What can hang from each mark
Z: A K
S: A K
U: K M
H: W
N: E
E: C T
M: W
K: U Z
W: E
L: H M

(in the rows, 128 means zero)
Known rows, with every way that one mark hangs from another
(K (U M) (Z A)): [156 118 135 103 119  86 115 159  92 135 157 136 104 194 113 137  82  66
 176 113]
(S (K Z)): [105 135 129 133 126 106 130 137 134 139 147 133 105 105 131 140 134  87
 156 119]
(Z A (K (U (M (W E))))): [124  95 166 114 128  76 164 122  70 155 136 102  96 138  80 132  63  89
 178 129]
(S A K): [118 135 112 140 115 104 133 105 153  99 131 102 109 140 108 154 153 103
 134 131]
(N (E T)): [119 123 134 112 143 134 152 121 183 107 139 148 143 109 116 113 108 152
 150 140]
(K U (Z A)): [150 116 124 113 109 117 128 129  99 149 160 146  84 199 132 140  82  73
 162  82]
(Z A (K (U M))): [166  95 138  99 133  55 150 148  76 114 138 108 134 162  50 140  82  87
 178 125]
(W (E C T)): [ 96 131 152 134 169 122 127 152 170 149 147  97 200  79 156 130 121 160
 109 165]
(H (W (E C T))): [ 91 126 161 151 166  90 121 148 147 183 140 115 178  79 189 134 116 173
  94 148]
(L M): [104 121 123 112 115 111 116 126 129 142 132 106 141 124 133 115 129 137
 134 156]
(Z A (K (U (M (W (E C)))))): [100 108 172 125 145  67 142 137  88 165 149  93 114 128  91 140  63 100
 161 142]
(L (H (W E)) M): [ 72  99 141 126  92  76 116 138 123 208 123  97 140  91 163 158 111 129
  95 158]
(S A (K (U (M (W (E T)))) Z)): [ 93 155 150 130 123 100 149 130 148 130 159 118 144 142 151 139 114  84
 177 144]
(S A (K U)): [148 144 114 125 106 109 141  97 156  94 150 109 105 177 119 161 142  86
 145 113]
(K (U (M (W (E C)))) (Z A)): [ 89 127 168 127 130  99 108 149 102 190 169 123  87 157 155 137  61  77
 163 128]
(Z A (K U)): [161  96 128 110 125  87 163 115  85 124 141 117 113 167  71 143  83  96
 163  95]
(U (K (Z A)) (M (W E))): [ 98 112 169 131 131  74 131 154  74 173 125 127 109 132 104 129  72  48
 181 136]
(K U Z): [151 147 121 113 114 131 125 136 121 150 168 155 122 159 168 135 108  84
 156 100]
(U (K Z) M): [143 145 136 112 141  65 112 186 102 133 136 140 185 119 113 136 118  59
 177 151]
(U (K (Z A)) (M W)): [ 96 120 159 134 126  73 127 162  67 142 114 149 111 165  81 128  83  57
 180 122]

Rows
[138 112 146 106 120  65 129 153 106 123 157 119  82 173  89 151  96  51
 190 115]  (S (K (U M) (Z A)))
[ 96 111 174 123 114  86 144 125  98 165 156 114  46 149 118 141  75  54
 190 119]  (S (K (U (M (W E))) (Z A)))
[ 67 124 182 142 167  67 127 184 109 162 134 120 184 119 110 131  75  89
 164 159]  (U (K (Z A)) (M (W (E C T))))
[  5 121 163 139 121 120 130 154 167 178 120  91 203  91 139 142 109 166
  95 185]  (L H (M (W (E C T))))
[123 104 155 116 123  74 161 130  67 125 122 127  97 172  57 129  74  97
 179 114]  (Z A (K (U (M W))))
[ 35 118 139 132  80 124 131 131 127 156 102 120 129 137 112 140 116 133
 115 147]  (L H (M W))
[114  95 173 115 147  80 181 137  85 137 130 105 152 134  72 122  63 120
 177 138]  (Z A (K (U (M (W (E T))))))
[166 128 134  97 138  68 144 152 100 114 145 115 172 123  88 137 109  99
 174 141]  (Z (K (U M)))
[101 116 171 122 133 111 147 148 101 161 149 134 125 166 133 120  63  98
 175 126]  (K (U (M (W (E T)))) (Z A))
[ 92 107 179 124 165  68 161 152 105 146 142  96 171 124  84 133  67 129
 161 151]  (Z A (K (U (M (W (E C T))))))
[101 103 135 132 121  91 135 132 111 139 138 123  68 143  95 144 108  75
 161 102]  (S (K (Z A)))
[ 98 151 153 132 129  85 124 167  89 141 122 158 148 129 119 125 109  69
 178 138]  (U (K Z) (M W))
[101 165 131 135 100  95 129 125 130 119 153 140  88 178 134 147 124  63
 180 120]  (S A (K (U (M W)) Z))
[108 138 164 132 134  87 136 152  99 115 100 137 151 131  89 126 119  96
 161 149]  (U K (M W))
[103 147 164 117 136 123 144 154 124 161 157 143 160 128 168 115  88 111
 170 142]  (K (U (M (W (E T)))) Z)
[112 155 146 120 112 119 122 147 100 149 149 164 108 166 156 124  98  87
 174 117]  (K (U (M W)) Z)
[123 134 150 118 126  88 157 134  87 124 131 134 136 136  93 128 100 109
 175 131]  (Z (K (U (M W))))
[ 91 136 174 124 169  83 155 157 128 148 150 104 209  87 120 129  94 141
 156 167]  (Z (K (U (M (W (E C T))))))
